Each row comes from the steps of one path. Every step used is in the known rows, and no mark comes twice. Write the path behind each row, first mark first.
Known rows:
dazek nadi nesu: -2.027 -2.372 1.274 -3.861 -8.874 2.059 2.385 1.200 -1.916 -2.214 0.606
 2.738 -1.129 -0.956 0.996 1.679 -2.500 -1.875 -1.688 0.341 5.490 -1.563
nadi nesu: -2.524 -2.405 1.531 -3.438 -4.249 -0.835 1.069 1.948 -1.735 2.711 -0.621
 3.098 -1.420 -2.036 3.415 1.104 -1.149 -0.383 -1.259 0.392 6.001 0.862
lutig ruvok bovag dizu dube dazek: 1.711 -0.740 1.452 -0.740 0.503 0.406 -3.775 -1.507 -1.207 6.257 -3.416
 -0.316 -0.267 -3.989 -1.404 2.186 4.887 0.646 3.930 -0.628 -2.415
 -0.955
nadi dazek bovag dizu dube: 0.990 -5.692 0.584 1.742 -1.558 0.177 -1.003 -0.156 -0.799 4.793 -4.760
 4.684 -0.958 -3.551 -0.589 -1.272 -0.394 -1.803 -2.465 0.422 -3.977
 -1.573
nesu nadi dazek dube dizu bovag: -3.256 -5.007 4.497 4.040 -0.839 -0.516 -3.807 -0.964 -1.498 2.672
 -1.166 5.216 -5.644 -1.635 2.631 -2.541 -4.254 1.133 -2.329 -1.216
 -6.541 -2.128
nesu nadi dazek dube: -0.256 -3.332 1.125 2.209 -2.671 3.151 -2.953 0.845 -2.317 0.300 -1.363
 5.954 -6.704 -1.384 3.464 -3.188 -4.066 -3.498 -2.222 -1.561 -2.255
 -3.101
bovag dizu dube dazek nadi nesu: 0.641 -0.837 3.916 -0.100 -1.385 0.751 1.640 1.921 -1.997 0.728 -2.722
 2.006 0.259 -3.874 1.148 1.296 -0.466 0.626 -0.827 1.873 1.062 3.433
kulonuf nadi nesu: -3.835 -3.300 -0.690 -3.952 -7.222 1.184 -1.365 -0.861 0.103 2.789 0.116
 2.554 0.574 -0.816 4.073 2.617 -2.344 0.395 0.038 0.067 6.131 4.619
bovag dizu dube dazek nadi: 1.284 0.098 2.845 0.887 -0.185 1.618 1.443 1.051 -3.454 -0.213 -3.119
 1.873 1.323 -4.358 -1.218 0.974 -0.981 -0.615 0.727 1.338 -0.996 2.513
ruvok bovag dazek nadi kulonuf: 0.930 -0.264 -0.886 -2.659 -7.696 -0.178 -3.144 -1.527 2.369 2.363 0.080
 -1.122 0.266 -1.290 -0.786 2.315 4.745 -3.625 1.852 -0.669 0.851 -3.510
dube dazek: -2.189 -0.763 0.857 0.459 1.313 -0.834 0.453 1.329 -4.076 2.278 -0.127
 -0.465 -1.305 -5.474 -0.664 0.066 -1.923 -0.390 -0.566 -1.961 4.736
 1.122
teno ruvok: -2.737 -0.359 -4.276 -1.185 -0.563 1.042 -0.962 1.266 -3.863 1.407 0.711
 1.283 4.195 -2.618 -2.973 1.194 -0.627 1.702 1.170 -2.729 3.679 -2.750
teno ruvok bovag dazek dube: 0.661 -0.874 -4.889 0.886 -0.705 1.914 -3.877 0.154 -0.139 2.574 2.017
 -4.341 1.699 -0.418 -4.671 2.981 4.127 -1.822 2.875 -6.758 2.027 -5.396
ruvok bovag dizu: 0.383 -1.808 2.501 -0.876 -4.663 -0.238 -2.131 -2.947 0.438 4.628 -1.927
 2.621 0.771 1.677 -0.668 3.562 2.222 -4.715 2.365 0.108 0.611 -1.416
nesu nadi: -2.832 0.111 1.868 0.184 -3.760 2.624 -0.594 1.306 -1.572 0.745 -0.059
 6.354 -1.759 -1.265 3.646 -0.718 -4.456 -1.558 0.076 -1.042 -0.098
 0.409
teno ruvok bovag: -3.729 -1.118 -3.129 -0.850 -3.414 0.904 -1.581 -0.747 -1.917 3.458
 1.485 -0.991 2.663 0.224 -2.466 2.228 1.854 -0.062 2.574 -4.499 3.251
 -5.294
dizu bovag ruvok: -2.908 -4.109 -1.372 -1.008 -0.847 -1.034 -1.128 1.088 -0.639 5.342
 -0.868 0.045 1.650 1.768 -2.303 1.923 -1.193 1.887 4.253 -1.327 -1.714
 -2.247
lutig ruvok bovag dizu dube: 2.201 -1.307 0.739 -2.739 -2.113 1.044 -3.288 -1.587 -0.971 5.666 -4.014
 2.046 1.155 -1.687 -1.150 2.557 5.006 -0.713 5.091 0.680 -3.424 -1.816
dizu dube dazek nadi nesu: -2.950 -1.154 2.232 -0.794 -2.075 1.045 4.813 3.412 -4.694 -0.716 -0.661
 -0.909 -2.330 -5.806 2.802 -0.736 -1.841 1.600 -1.001 -0.908 3.222
 1.694
ruvok bovag: -2.840 -2.133 0.912 -1.696 -5.690 -0.107 0.457 -1.482 -1.708 3.749
 -0.222 0.343 -1.322 0.040 0.283 1.910 1.003 -4.084 2.279 -2.184 2.819
 -3.261
dazek bovag dizu dube: 0.384 -3.636 1.990 1.060 -1.349 1.365 1.551 -0.314 -1.263 1.986 -3.724
 3.282 1.663 -0.943 -2.111 1.730 -1.385 -1.384 0.813 -0.403 -3.900 0.042
kulonuf nadi dazek: -2.254 -4.389 -3.304 -1.703 -5.461 1.150 -3.813 -1.775 -0.986 3.832
 -1.040 3.633 -0.010 -3.618 1.948 -0.410 -1.938 -1.283 -1.010 0.094
 3.282 2.011
dazek dube dizu: -0.182 -2.466 4.126 0.906 1.307 -0.426 -1.184 -2.288 -6.412 -0.882
 -0.822 0.639 -2.044 -3.468 -2.388 1.828 -2.085 -1.952 1.940 -0.523
 0.171 -0.974

Write each row's path:
-1.543 -0.022 -0.651 1.753 1.653 0.157 -1.839 -0.386 -1.457 5.026 -1.174
 -1.977 3.256 -2.117 -2.334 1.988 3.270 2.452 2.747 -3.446 -0.284 -1.318
teno ruvok bovag dizu dube dazek
1.284 -0.503 1.829 -1.023 0.105 0.550 1.096 0.940 -3.211 2.454 -4.554
 4.665 2.548 -2.857 0.408 0.947 -0.178 -1.422 2.670 2.966 -1.964 3.168
bovag dizu dube
-2.113 -1.840 2.145 0.686 -1.674 -2.133 -1.425 -0.431 -0.221 2.752 0.968
 -0.092 3.620 -4.804 -3.922 3.153 -0.062 3.358 -0.368 -0.662 -1.598
 1.011
dube dizu bovag dazek nadi
-1.335 -1.932 -1.906 -2.483 -5.384 -1.182 -1.538 1.115 2.292 1.992
 -0.284 0.482 1.501 -1.399 -1.298 1.065 0.913 2.506 0.539 0.404 -2.293
 -1.452
dizu bovag dazek nadi kulonuf
1.464 -6.264 0.354 1.671 -2.942 -0.309 -3.424 -1.534 0.815 4.779 -3.793
 5.430 -0.899 -2.067 -2.230 0.039 -0.626 -3.252 -3.806 0.114 -1.714
 -2.809
nadi dazek bovag dizu
0.881 -3.989 1.755 0.746 -3.334 0.887 -1.222 -1.936 0.388 2.090 -2.426
 3.910 1.754 0.698 -3.755 3.234 -1.634 -3.143 -0.526 -0.859 -1.346
 -1.518
dazek bovag dizu
0.125 -1.534 -0.136 -2.181 -8.674 0.677 -0.872 0.647 3.081 2.645 1.636
 -1.589 -0.331 -0.792 0.119 3.652 3.492 -3.828 -0.430 -3.173 5.001
 -2.462
ruvok bovag dazek nadi nesu
0.151 -0.797 4.267 -0.548 -3.879 -0.816 -1.097 -2.850 -0.539 2.425
 -3.512 0.186 -0.769 -1.193 1.194 0.974 2.949 -1.087 2.644 1.746 -3.229
 -0.885
ruvok bovag dizu dube dazek nadi kulonuf
-0.905 -5.667 -2.910 -0.651 -4.614 2.966 -3.900 -2.240 -2.234 1.030
 -0.952 1.969 -2.789 -1.629 0.913 -0.486 -2.555 -2.922 -0.272 -1.183
 1.654 0.096
kulonuf nadi dazek dube
-0.176 -0.827 3.873 1.066 -3.571 1.287 1.099 -1.604 -1.361 1.689 -2.002
 -0.518 -0.259 -1.103 -0.753 1.990 1.677 -2.566 1.877 -0.906 -1.023
 -1.003
ruvok bovag dizu dube dazek nadi
2.140 -0.567 2.161 -2.578 -2.924 0.188 -4.802 -3.047 -0.351 3.732 -4.124
 0.221 -0.488 -2.987 -0.696 1.696 5.363 1.441 3.949 2.237 -4.627 -3.022
lutig ruvok bovag dizu dube dazek nadi kulonuf
-3.724 -7.000 0.549 0.851 -2.807 -0.364 -4.758 -4.041 -1.539 3.419
 -0.929 1.020 -1.644 -1.756 0.208 0.280 -2.483 1.922 -0.253 -0.771
 -2.345 1.087
kulonuf nadi dazek dube dizu bovag
0.482 -4.660 2.326 1.738 0.963 -1.472 -3.332 -1.954 -5.344 2.053 -2.050
 2.616 -4.084 -5.632 -1.010 -1.103 -0.749 -2.400 -1.717 0.311 -0.223
 -2.165
nadi dazek dube dizu
2.250 0.228 -2.895 -1.273 -4.628 2.612 -0.635 2.538 -0.171 -0.676 1.191
 0.543 2.450 -4.568 -3.278 2.446 0.561 -3.488 -0.174 -1.322 3.618 -0.738
bovag dazek nadi
1.340 0.292 3.298 -0.694 -0.284 -0.361 -0.658 -0.389 -2.442 0.764 -4.686
 2.612 0.782 -4.271 0.620 0.044 0.427 0.976 1.428 4.097 -3.167 2.366
bovag dizu dube dazek nadi kulonuf
-2.139 -3.083 -0.995 -2.188 -6.331 -0.059 0.625 3.262 3.053 2.202 1.593
 -0.129 1.063 -0.622 -0.687 2.282 0.267 2.205 -1.666 -1.845 1.547 -0.313
dizu bovag dazek nadi nesu
3.198 -0.874 0.960 2.022 3.265 -0.671 -3.558 0.109 -2.533 1.283 0.013
 -1.216 0.419 -5.910 -3.440 2.796 1.426 -2.086 1.352 -1.766 0.800 1.285
bovag dazek dube dizu
-3.341 -3.547 2.991 0.856 2.111 -4.003 -2.903 -1.803 -1.993 6.347 -0.824
 0.422 3.212 -2.120 -2.926 2.843 -0.755 4.091 3.761 0.257 -2.892 0.267
dube dizu bovag ruvok
-0.299 -3.537 -1.986 0.420 -0.639 0.149 -0.694 2.504 0.188 2.207 0.349
 -1.922 -1.116 -0.297 -2.769 1.641 -0.036 0.520 1.466 -3.494 -1.577
 -1.229
dizu bovag dazek dube
-1.343 -5.412 0.305 0.698 -2.394 0.572 -5.333 -4.319 -3.073 2.169 -1.074
 1.939 -1.557 -4.134 0.381 0.332 -1.908 -1.192 -0.402 0.030 0.522 1.623
kulonuf nadi dazek dube dizu
1.568 -0.533 -1.508 -2.521 -6.376 1.462 -0.576 3.333 1.533 0.294 1.253
 0.472 1.190 -3.892 -0.498 2.786 1.097 -2.020 -1.995 -0.903 5.759 0.648
bovag dazek nadi nesu
-0.140 -4.707 -1.371 0.700 -1.561 1.025 -1.798 -0.597 -0.531 2.994
 -0.867 -0.266 1.298 0.898 -4.417 2.795 -1.546 -2.504 2.714 -3.469
 -0.415 -4.065
dazek bovag ruvok
